Every row comes from one small tree of marks. The marks that hang from a mark follow it in brackets, in the order of their numbers. Every link used is in the known rows. Which tree was each row made from?
Known rows
z448{z977{z760 z898{z655}}}: [ -4   2   6 -30  15 -10 -15 -32  38 -15  -8  -6 -11  -3 -16  13   8 -26
 -14  38 -14  35  20   6 -42  35  -2 -16  15  -7   4  11]
z367{z249 z760{z914}}: [ 24 -16   2 -28   0   1 -15 -27 -11  -7   8  -8  -8   3  -6   9  10 -29
 -11  16 -17 -11  33  -2 -15   4 -12   8  11 -13 -15   9]
z656{z977{z760{z367 z655} z898}}: [  4  -7   7 -26   1  -5  -9 -10  31 -11  -1   1  -6 -13 -17   8   6 -25
 -19  32 -12  22  15   1 -52  21  -9 -14   0 -22  -4   9]
z898{z655 z977{z656 z760{z367}}}: [  6  -4   4 -43  17  -5  -9   3  38  -5 -10   2 -18 -11 -20   8   0 -26
 -13  41 -11  -7  11  -7 -57  17 -20  -9  19 -17  21  -5]
z367{z249 z760{z655}}: [ 32 -13   0 -17  -2  -8 -12 -20  -3  -7  12   0  -3   7  -6  11  15 -25
 -15  20 -18   2  21  -6 -30  -4  -8   9  20 -10 -16   7]
z656{z977{z760}}: [ -6  -7  10 -29  -9  -3 -13  10   9  -4  -7 -10  -2  -2 -13  11   9 -19
  -6  18 -15  14  29   0 -29  16  -8  -7  10 -23   8  -1]
z448{z367 z977}: [ -9  -2   5 -16  23 -13  -9   8  -1  -1   0 -13   6  13 -18  14   4 -25
  -8  25 -15 -12  23  -5 -28  13  -2  -7  27  -3 -26  -7]
z898{z655{z760}}: [  2  -4   8 -32  -3  -5 -17 -17   5  -6 -14  -2   9  -1 -24  12  13 -21
 -12  32 -20 -21  23 -11 -41  10   1  -1  29  -9   2 -11]
z279{z914}: [ -8  -8   9 -24  -4  -4 -16  18 -34  -8   7 -14   8  14 -14  16   7 -23
 -18  14 -16  14  29  -8 -27   9  -2  -6  20  -7   2  -1]
z655{z760{z367}}: [  3 -10   4 -34   4  -5 -11  -9   2   3  -8  -4  11   2 -28   9   0 -24
 -15  28 -20 -17  23 -13 -38   4  -1  -3  20 -11  -3 -14]
z367{z249 z760{z655 z977{z898}}}: [ 42 -12  -4 -22   0  -3 -13 -47   3  -9  16   5 -22   2  -3   5  18 -31
 -30  25 -15  12  15   0 -43   7  -8   8   6 -11  -7  16]
z655{z760{z367 z914}}: [ -1 -12   6 -35   7   2 -13 -16   5   0  -6  -4   5  -3 -26   8  -2 -28
 -14  28 -18 -25  24  -9 -33  11  -7  -6  12 -12 -15  -7]
z760{z655 z977}: [ 12  -5   3 -17   1  -4 -15  -9  -5  -1  11  -2  -4   7 -10   9  15 -24
 -26  22 -14  -8   6  -7 -52  10  -4  -3  22  -9  -6   2]
z279{z914{z617}}: [ -7  -8  12 -19  -5 -15 -21  36 -42 -10   6 -19   2  13 -18  13   4 -22
 -23  15 -17   4  28  -7 -25  15   6  -7  19 -11  -9  -7]
z249{z367{z760{z655}}}: [ 10 -11   7 -13   1 -16  -9  -4   2   2   7  -1   8  -1 -16   7  16 -20
 -19  25 -17  13  16 -12 -32   2  -4 -10  24  -7 -22  -2]
z655{z760}: [  0  -3   7 -29  -2  -2 -15  -5  -8   2  -9  -8  10   5 -20  13   6 -20
 -14  24 -22  -8  27  -8 -30   9   2  -1  22  -9   5 -12]
z977{z760{z655 z914}}: [  2  -6   8 -23   3  -1 -17  -3  11 -11   6  -4 -10   4  -6  14   6 -24
 -14  31 -12  23  14   2 -33  20 -10 -16   9 -14 -18  13]
z249{z367{z760{z914{z656}}}}: [  1 -12   7 -27  -1  -6 -11  -4  -1   4  -1  -6  -2  -6 -16   4  17 -22
 -12  32 -19  14  26  -8 -12  11 -10 -10   4  -9 -22   3]
z448{z977}: [ -9   1   6 -21  15  -8 -13  -3   5  -3  -1 -18   8   5 -16  15   7 -23
  -9  17 -18  -3  23  -2 -32  18   0  -6  27  -3  -4  -4]
z760{z367 z977{z656}}: [  1  -8  -1 -31  15   1  -8  -3  -2   0   1  -7  -9   1 -15   3   4 -30
 -30  27 -14   2  12  -9 -53   8 -15  -5  23  -9   8  -2]
z655{z760{z367{z249} z914{z279}}}: [  5 -19   6 -41   5  -2 -13 -25   0  -4  -1 -10   3  -1 -28   9  -6 -28
 -17  24 -18 -41  25 -13 -40  13  -3   5  10 -13 -16  -1]
z898{z655 z977{z656 z760}}: [  3   0   5 -38  11  -1 -13   5  29  -6 -11  -3 -17  -8 -12  11   5 -22
 -12  38 -12   1  15  -3 -48  20 -17  -7  21 -16  29  -2]
z249{z367{z760{z655 z977{z898}}}}: [ 19 -10   4 -16   3 -10  -9 -27   8   1  10   5 -10  -5 -14   1  18 -25
 -33  31 -15  23  11  -6 -43  12  -4  -9  12  -7 -12   9]
z977{z760}: [ -3  -6   7 -29  -1  -7 -16   9   0  -4  -3  -9  -5  10 -11  13   4 -21
 -13  26 -16  29  25  -2 -29  16  -3 -11  17 -15   8   3]
z655{z760{z367 z977}}: [  9 -11   2 -37   3  -4 -10 -22   6   5  -4   1  -3   1 -28   4   1 -27
 -22  27 -19 -24  18 -12 -48   6  -4   1  16 -13  -1 -12]
z898{z655 z977}: [ 11  -2   8 -32   6  -5 -16  -1  11  -1  -6  -4  -3  -4 -22  13   7 -21
  -7  26 -13 -51  17 -10 -52  15  -5   0  24 -14  15 -11]
z760{z367{z249} z655 z914{z589}}: [ 12 -19   4 -25   7  10 -11 -22  17  -6  14  -2   2  -1 -14  11   2 -32
 -17  26 -11 -39  14 -14 -46   8 -15  -2   1  -8 -43  10]
z279{z914{z656{z977{z760 z898}}}}: [-11  -6  10 -36 -15   0 -15  15  -3 -12  -3  -9  -9  -5 -12  11  15 -22
 -15  30 -17  52  31   0 -20  26  -8 -11 -14 -16   9  13]
z914{z279 z589 z656{z977}}: [-25  -8  13 -40 -18  11 -16  17   0   1 -11 -26  10  -6 -18   9  16 -16
  -8  23 -15 -34  23 -21 -30  22  -6   4  -8 -13   0   8]
z898{z655{z760{z914 z977}}}: [  6  -8   7 -38  -3   2 -17 -40   9  -6  -8   1  -6  -4 -20   6  15 -27
 -18  31 -17 -33  19  -7 -42  17  -7   1  18 -12  -7  -3]
z914{z617}: [  0  -5  10 -15   2 -15 -22  28 -25  -4  -3 -19   0   8 -18  12   2 -20
 -21  19 -19 -14  22  -5 -31  14   9  -6  23 -14  -7 -12]
z617{z914{z589 z656}}: [-13  -9   9 -29 -14   4 -17  18 -11   2  -8 -16   5  10 -10  19   5 -19
 -13  29 -20   6  27 -20 -27  10 -18  -3   0  -2  -2   8]

Which tree is each row?
[ -1  -1   4 -32  20  -8 -11 -43  37 -10 -11  -3   3 -10 -29   9   5 -29
 -17  39 -18  -6  19  -4 -51  25   1 -10  18  -3  -5  -1]  z448{z977{z898{z655{z760{z367}}}}}
[-13  -8  14 -34 -20   1 -18  29  14  -1 -16 -16 -11  -6 -16   7  12 -18
  -7  33 -18  -2  26  -9 -16  26  -5  -5 -16 -21 -14   2]  z914{z589 z617 z656{z977{z760}}}
[ -4  -6   9 -25 -13  -4 -14  14  -8  -5 -11 -14  -2  -5 -13  15  11 -19
 -17  27 -21  20  30  -7 -32  18 -15  -3  -2 -12  10   8]  z617{z914{z656{z977{z898}}}}
[ -7  -9  10 -25 -16  -8 -14  25 -11  -1 -10 -14   4   0 -13  16  10 -17
 -10  21 -22   8  30 -11 -28  10 -17   0   6 -12   2   1]  z617{z914{z656{z977}}}
[  5  -9   7 -25  -2  16 -17 -23   8  -3  12  -5  -7   1  -5   8  13 -29
 -23  24  -9 -29   8  -9 -45  18 -14  -4   1  -7 -25  15]  z760{z655 z914{z589} z977}
[  6  -5   5 -32   7   7 -19 -43   3 -13   1  -5 -19  -6 -12   5  15 -31
 -29  32 -11 -12  17   2 -49  30  -7  -8   6 -12   0  14]  z760{z914 z977{z898{z655}}}
[  5  -4   3 -20  11  11 -15 -15  -2  -9  10  -7 -10  -4   2   7  15 -29
 -29  29 -11   3   6   0 -47  19 -18  -6  17  -7 -10  12]  z760{z655 z914 z977{z656}}
[-12  -3   6 -31  10   8 -15   7   3 -10  -4 -15 -11   0   1  11   4 -25
 -17  32 -13  45  23   5 -25  24 -20 -15  13 -12   8  11]  z977{z656 z760{z914}}
[-19 -11  11 -34 -16  -1 -18  21 -17   0  -7 -26   4  11 -14  17   2 -18
 -19  27 -18  -5  23 -26 -33  16 -13   1  -1  -3   1  13]  z617{z914{z279 z589 z656}}
[  4   2   5 -32  13   2 -14   8  13  -4 -10  -8  -4  -9 -14  12   9 -22
 -13  33 -13 -29  15  -8 -51  16 -13  -1  29 -11  27  -8]  z898{z655 z977{z656}}
[ -8  -8  11 -25 -10 -13 -21  41 -35  -8   1 -18  -4   8 -18  12  10 -21
 -20  25 -21  13  27  -9 -17  17   4  -7   6 -10 -11  -4]  z279{z914{z617 z656}}
[  5 -15  11 -18   2 -15 -14   3  -9   0   1 -11  -3  -3 -19   3   8 -23
 -19  24 -17  -1  25  -6 -16  13  -1 -10  15 -13 -30  -4]  z249{z367{z760{z914{z617}}}}
[ 10  -8   0 -30  12  -2 -11 -23   2  -2   5  -3 -15   1 -21   4   3 -31
 -34  29 -14  -4  14  -4 -57  17  -4  -8   9 -12   8   4]  z760{z367 z977{z898}}
[  7   0   5 -21   6  -5 -18 -10  16 -13   3  -3 -13   2  -6  14   8 -24
 -25  38 -14  50  13   4 -45  25  -1 -18   6 -12   4  15]  z977{z760{z655} z898}
[ -1 -13   9 -23  12  -9 -17  12 -10  -6   1 -14  -6  -1 -24   6  -6 -29
 -21  24 -15 -33  19  -5 -34  16  -2 -11  12 -16 -30  -6]  z760{z367 z914{z617}}
[-16 -10  12 -30 -18 -11 -15  26 -18  -3 -10 -23   4   1 -17  15   7 -15
 -13  19 -20  -4  26 -18 -36  16 -12   4   6 -13   7   6]  z617{z914{z279 z656{z977}}}
[ 20 -16   1 -25   6 -14 -10  -7  21  -8   9   5  -9   7 -16  12   1 -26
 -17  30 -15  16  14  -5 -48   7  -9  -8  13 -15 -18   5]  z977{z760{z367{z249} z655}}
[-11  -5  11 -27 -10   1 -21  30  -8   2 -10 -20  -3   3 -16  10  11 -19
 -17  34 -20 -15  23 -14 -19  20   3  -6  -4  -9 -16  -3]  z914{z589 z617 z656}
[-19 -11  16 -31 -23   1 -19  38 -17  -5  -5 -19   1  -2 -18  10  14 -20
 -13  22 -18  -9  30 -15 -15  20  -3  -1 -12 -13 -17   0]  z279{z914{z589 z617 z656{z977}}}
[  5  -8   6 -36  -1   8 -17 -30  -4   0  -2  -4  -7   1 -17   6   8 -27
 -19  24 -18 -22  23  -4 -32  17  -4   0  10 -12  -4  -3]  z655{z760{z914 z977}}
[  1  -4  10 -24  -2   6 -15 -15  23 -15   0  -5 -12 -15  -6  10  12 -24
 -15  30 -11  24  20   9 -39  30 -11 -14  -6 -21  -8  18]  z656{z977{z760{z655 z914} z898}}
[  4  -8   2 -17  22 -14  -8  -2   0  -3   5 -10   2  15 -16  15   3 -26
  -8  21 -17 -19  28  -3 -28  11  -3   1  24  -3 -31  -7]  z448{z367{z249} z977}
[ -1  -8   8 -36   0  -6 -11 -20  33 -13 -12   0 -10 -15 -23   5   9 -25
 -16  35 -12   8  22  -1 -52  23  -9 -12   5 -23   4   7]  z656{z977{z760{z367} z898{z655}}}
[  5  -7   6 -42  -7   4 -17 -33  15  -5 -12   3 -11  -8 -21   4  20 -26
 -15  40 -19 -24  19  -9 -36  20  -8   0   8 -12  -7   0]  z898{z655{z760{z914{z656} z977}}}
[  3  -9   6 -36   3  -8 -12 -20  14  -4 -13   3   8  -3 -32   9   7 -24
 -14  34 -19 -30  20 -16 -49   5  -1  -4  27 -11  -5 -12]  z898{z655{z760{z367}}}
[ 17  -8   2 -34   3   5 -17 -51   5 -12   2  -2 -25  -6  -9   0  19 -33
 -25  31 -12  -3  20   1 -35  19 -12  -1   8 -13  -3  18]  z367{z760{z914 z977{z898{z655}}}}
[ -1 -10   7 -32  -7  -7  -9  13  29  -3  -5   1  -6 -10 -19   8  14 -20
  -7  36 -17  17  15  -6 -36  13 -14  -9  -3 -20 -12   4]  z914{z656{z977{z760{z367 z655}}}}
[ 15  -8   1 -24   7   8 -13 -24   1  -8  10  -4 -18  -5   3   2  18 -31
 -25  30 -12  17   9  -1 -33   9 -22   0  16  -9 -12  16]  z367{z760{z655 z914 z977{z656}}}
[-18 -12  13 -27 -13  -2 -18  15 -23  -2  -3 -28  10  17 -14  18  -4 -19
 -21  16 -15 -12  24 -25 -41  14 -11   2  14  -3   2   9]  z617{z914{z279 z589}}
[-10  -6  10 -32  -7   8 -15   7  -1  -4  -7 -14   0 -10 -12  10  17 -21
  -5  24 -17 -14  29  -1 -19  21 -12  -4  -3 -16  -9   5]  z760{z914{z656{z977}}}
[ -2  -1   6 -37  15   8 -14  12  16  -2  -3 -11 -19  -7  -5  11  -4 -25
 -11  32 -12   9  20   5 -33  25 -20  -9   7 -18  22   3]  z898{z977{z656 z760{z914}}}
[ -9   4   3 -30  14   4 -15  -1   7 -13  -6 -13 -15  -2   0  12   5 -25
 -29  39 -15  72  22   7 -35  28 -11 -17  12 -11  28  14]  z977{z656 z760 z898}
[ -5  -5   7 -36  -3   7 -17  -8   1   0 -10  -8   2  -5 -18  11  11 -23
  -9  35 -23  -9  27  -6 -17  16  -5  -4   2 -10  -7  -3]  z655{z760{z914{z656}}}
[ -4  -3  10 -33  -6  -4 -15 -15  24 -14 -12  -4 -10 -12 -15   9  15 -21
 -15  31 -13  17  26   3 -43  27  -6 -10   7 -21  12   8]  z656{z977{z760 z898{z655}}}
[  9 -17   2 -35   7   1 -11 -10   4  -4   4  -5  -7  -4 -19   9   5 -29
 -12  30 -18 -19  26  -7 -29  12 -14  -2  -2 -12 -23   5]  z760{z367{z249} z914{z656}}
[-19  -7  13 -34 -11  -3 -23  34 -17  -1  -8 -31  -3   5 -20   9   7 -17
 -20  31 -18 -29  18 -21 -28  26   8  -1  -4  -9 -12   2]  z914{z279 z589 z617 z656}
[ 21  -2  -2 -21   8   4 -11 -29   2  -9   7  -3 -19  -5   2   3  19 -30
 -34  34 -14  36   8   0 -43  11 -15  -2  15  -7   7  18]  z367{z760{z655 z977{z656 z898}}}
[  8 -16   6 -27   2  -6 -10 -21  -2   4   7  -3  -9  -2 -15   0  14 -27
 -21  22 -14  -1  22  -6 -25  11 -10  -6  11 -11 -18   3]  z249{z367{z760{z914 z977}}}
[  2  -1   6 -32   3  -6 -18 -18  18 -15  -8  -3 -14   0 -13  12   9 -24
 -22  40 -14  36  21   2 -43  28  -2 -16  13 -14  13  12]  z977{z760 z898{z655}}
[-15  -7  13 -29 -18   4 -18  31   1   1 -14 -20   0  -7 -17   8  15 -17
 -10  28 -18 -29  26 -13 -19  21  -1  -1  -9 -16 -15  -4]  z914{z589 z617 z656{z977}}
